Known rows, with every step that occurs:
U T B: [ 4.23,  1.86, -3.42,  0.40,  0.13, -2.72,  1.90,  2.16, -2.09,  0.55,
 -1.26,  3.24,  2.38, -1.27, -0.92,  0.95,  1.40, -0.50]
T J E U: [ 3.02,  3.41,  0.17, -1.96, -0.88, -4.29,  1.71, -3.13,  0.77, -0.67,
 -1.67,  2.71, -5.38, -2.16, -1.18, -0.22,  0.42, -2.64]
J T: [ 2.61,  2.67, -0.75,  0.92, -0.04, -3.12, -2.74, -1.41, -1.13, -3.58,
 -2.59,  0.89,  3.92,  1.05, -1.06, -2.59,  0.14, -4.58]
E U G J T: [ 4.91,  4.13,  0.06,  1.68, -0.62, -5.25, -2.45, -3.65, -0.16, -2.91,
 -4.23,  1.40, -1.96, -4.81, -2.06, -1.32, -0.14, -3.58]
J E B T: [ 2.87,  4.90, -6.44, -3.44, -1.00, -1.88,  0.28,  0.99,  2.03, -1.92,
 -0.75, -1.45, -1.22, -0.82,  0.13, -0.10, -1.06, -2.46]
T B E U: [ 2.27, -0.76, -3.88,  0.70, -0.43, -2.19, -0.96, -2.41,  0.86, -1.15,
 -1.56,  3.17, -1.24, -2.71, -0.73, -0.82,  3.28, -1.30]
B E U: [ 2.76,  0.60, -4.60, -0.21, -0.21, -3.19, -0.80, -2.83,  3.50, -1.05,
 -3.21,  3.68, -0.51, -2.48, -1.43, -1.93,  2.39, -0.29]
G U E B T: [ 3.98,  0.87, -2.51, -2.24, -0.97, -2.19,  3.59,  1.45, -0.85, -2.92,
 -5.28, -4.69,  2.46, -0.47, -0.63, -0.41, -1.39,  1.22]
J T B E U G: [ 2.48,  0.96, -0.68,  1.86, -0.34, -3.09, -3.50, -2.43, -0.50, -3.96,
 -1.89,  1.26,  1.41, -1.53, -2.20, -1.78,  2.82, -4.29]
T B E U G J: [ 4.00, -0.85, -3.23,  1.58, -0.65, -2.69, -1.51, -3.28,  0.35, -2.85,
 -3.17,  3.95, -3.16, -4.26, -1.33, -1.54,  3.32, -1.96]
B T J E U: [ 3.84, -0.20, -1.55, -1.80,  0.99, -3.45, -2.45, -3.29,  0.61, -2.17,
 -0.37,  3.45, -4.95, -0.37,  0.29, -0.53, -1.28, -4.29]
J E: [ 3.15,  5.51, -3.85, -2.13, -1.20, -2.65,  0.38, -1.23,  0.80, -0.61,
 -1.07, -0.84, -1.19, -2.84, -1.36, -2.34,  0.58, -2.74]
J E U: [ 2.89,  6.69, -3.19, -1.87, -1.50, -3.91, -0.13, -1.92,  2.03,  1.35,
 -0.52, -0.79, -2.38, -5.06, -1.55, -1.20,  0.47, -2.87]
G U: [ 4.46,  1.78, -0.99, -0.64, -1.16, -2.35,  2.45,  0.73, -0.06, -0.49,
 -4.24, -2.24,  0.78, -1.46, -1.50, -4.05, -0.50, -1.15]
E U G J: [ 5.33,  3.76, -1.29,  0.97, -0.66, -5.08, -0.78, -3.65,  0.15, -1.83,
 -4.30,  1.77, -3.41, -5.80, -1.81, -1.25, -0.06, -2.09]
U G: [ 4.80,  3.38, -2.48, -0.05, -0.07, -3.74,  1.61, -1.59, -1.55, -3.93,
 -3.26, -0.25, -0.21, -2.48, -2.03, -1.37,  0.80, -1.40]
J T B E U: [ 1.72,  0.34, -1.19,  1.70, -0.37, -2.64, -4.01, -2.35, -0.09, -2.88,
 -1.49,  2.20,  2.27, -0.61, -1.38, -1.83,  2.52, -4.56]
T B: [ 2.75,  0.53, -3.10,  0.63, -0.26, -1.88,  0.11, -1.28, -2.46, -1.73,
 -1.42,  1.54,  0.09, -1.30, -0.01, -0.69,  1.64, -2.72]
U G J T B E: [ 5.46,  0.39, -1.18,  2.18, -0.44, -3.04, -2.70, -3.34, -1.46, -6.73,
 -4.87,  2.45, -0.92, -2.56, -2.14, -3.26,  2.11, -3.70]

Rows:
[ 3.81,  0.24, -3.05, -0.40,  0.12, -3.97,  1.28, -1.33,  3.15, -0.34,
 -3.17,  6.16, -0.87, -1.65, -1.95, -0.22,  2.39,  1.05]	B E U T J
[ 5.09,  0.34, -1.98, -0.14, -0.89, -1.89,  3.07,  3.01,  0.21,  0.87,
 -3.42,  0.28,  1.78, -1.63, -2.26, -2.68,  1.55,  0.55]	G U T B E
[ 5.57,  2.89,  0.51, -1.78, -1.32, -3.21,  4.75,  2.64,  0.17,  1.04,
 -3.38, -0.08, -0.91, -1.28, -2.48, -2.18, -0.21, -0.06]	G U T J E
[ 4.12, -0.88, -2.15, -1.95,  1.23, -2.59, -2.19, -2.82, -0.27, -3.37,
 -0.65,  3.30, -3.96,  1.07,  0.45, -1.19, -1.03, -4.10]	B T J E
[ 6.37,  2.38, -2.06,  1.06, -0.39, -3.80,  0.10, -2.98, -1.71, -5.15,
 -5.43,  1.88, -2.20, -3.52, -1.48, -2.56,  0.35, -2.10]	U G J
[ 4.86,  1.29, -1.06, -0.66,  0.57, -3.92,  3.73,  1.05, -1.26, -0.75,
 -2.88,  5.68,  0.39,  0.80, -1.28,  0.92,  0.35,  0.21]	U T J
[ 2.86,  1.41, -6.75, -1.93,  0.29, -1.80,  0.47,  1.36,  1.02, -3.49,
 -2.44,  0.62,  0.92,  1.86,  1.31,  1.10, -1.70, -1.54]	E B T
[ 5.10,  3.95, -0.74, -2.60, -1.88, -2.95,  6.22,  4.09,  0.90,  0.75,
 -3.66, -0.78, -0.65, -0.64, -2.26, -0.66, -0.68,  0.79]	G U T J E B
[ 4.80,  0.67, -3.60,  0.61, -0.45, -3.84, -0.95, -3.89,  2.92, -3.20,
 -4.86,  3.91, -2.42, -4.28, -2.18, -2.59,  2.38, -0.57]	B E U G J
[ 3.84,  4.04,  0.69, -1.77, -0.99, -4.70,  2.23, -3.27,  0.15, -1.76,
 -1.72,  1.82, -5.84, -3.03, -1.99,  0.01,  0.62, -2.54]	T J E U G
[ 1.88, -0.49, -1.77,  1.64, -0.11, -1.89, -3.72, -1.67, -0.79, -4.12,
 -1.86,  2.18,  3.12,  0.86, -1.13, -2.55,  2.68, -4.47]	J T B E
[ 4.07, -0.43, -0.73, -2.46, -0.76, -2.49,  4.61,  0.56, -1.26, -3.48,
 -5.53, -3.06,  0.68,  0.70, -0.54,  0.11, -1.50,  1.16]	G U E B T J
[ 3.32,  6.59, -3.19, -1.49, -1.38, -3.87,  0.55,  0.42,  1.06,  3.07,
  0.52,  0.48, -1.63, -5.47, -1.92,  0.50,  1.09, -2.12]	J E U T B
[ 3.67,  7.45, -3.36, -1.90, -1.37, -4.28,  0.94,  0.06,  2.08,  3.02,
 -0.42,  0.27, -1.13, -5.12, -2.16,  0.10,  0.36, -1.46]	J E U T
[ 3.10, -0.13, -3.54,  0.89, -0.38, -2.64, -0.39, -2.57,  0.43, -2.02,
 -1.92,  2.40, -1.78, -3.57, -1.59, -0.63,  3.53, -1.44]	T B E U G
[ 2.63, -0.45, -3.57, -2.49,  0.50, -2.99,  3.13, -1.03, -1.96, -5.64,
 -4.44,  0.20,  1.36,  1.56,  0.63,  3.38, -1.02,  1.12]	U E B T J
[ 4.16,  3.03, -0.36, -0.27,  0.14, -5.30,  2.29, -0.33,  0.52,  1.62,
 -2.39,  4.78, -1.34, -2.19, -1.42,  1.80, -0.09, -0.32]	E U T J
[ 4.02,  0.17, -4.83,  0.32,  0.23, -2.23,  1.49,  2.00, -0.22, -0.23,
 -1.64,  4.66,  2.33, -0.85, -1.40,  0.06,  2.89,  0.43]	U T B E
[ 3.84,  1.47, -3.88, -0.03, -0.32, -3.78, -0.07, -3.05,  2.98, -2.37,
 -3.64,  2.46, -1.28, -3.50, -2.41, -1.59,  2.62, -0.08]	B E U G
[ 4.57,  3.29,  0.39,  2.15, -0.78, -4.81, -2.71, -3.49, -1.14, -2.75,
 -3.57,  1.37, -2.44, -5.16, -1.83, -0.97,  0.64, -4.25]	E U G J T B
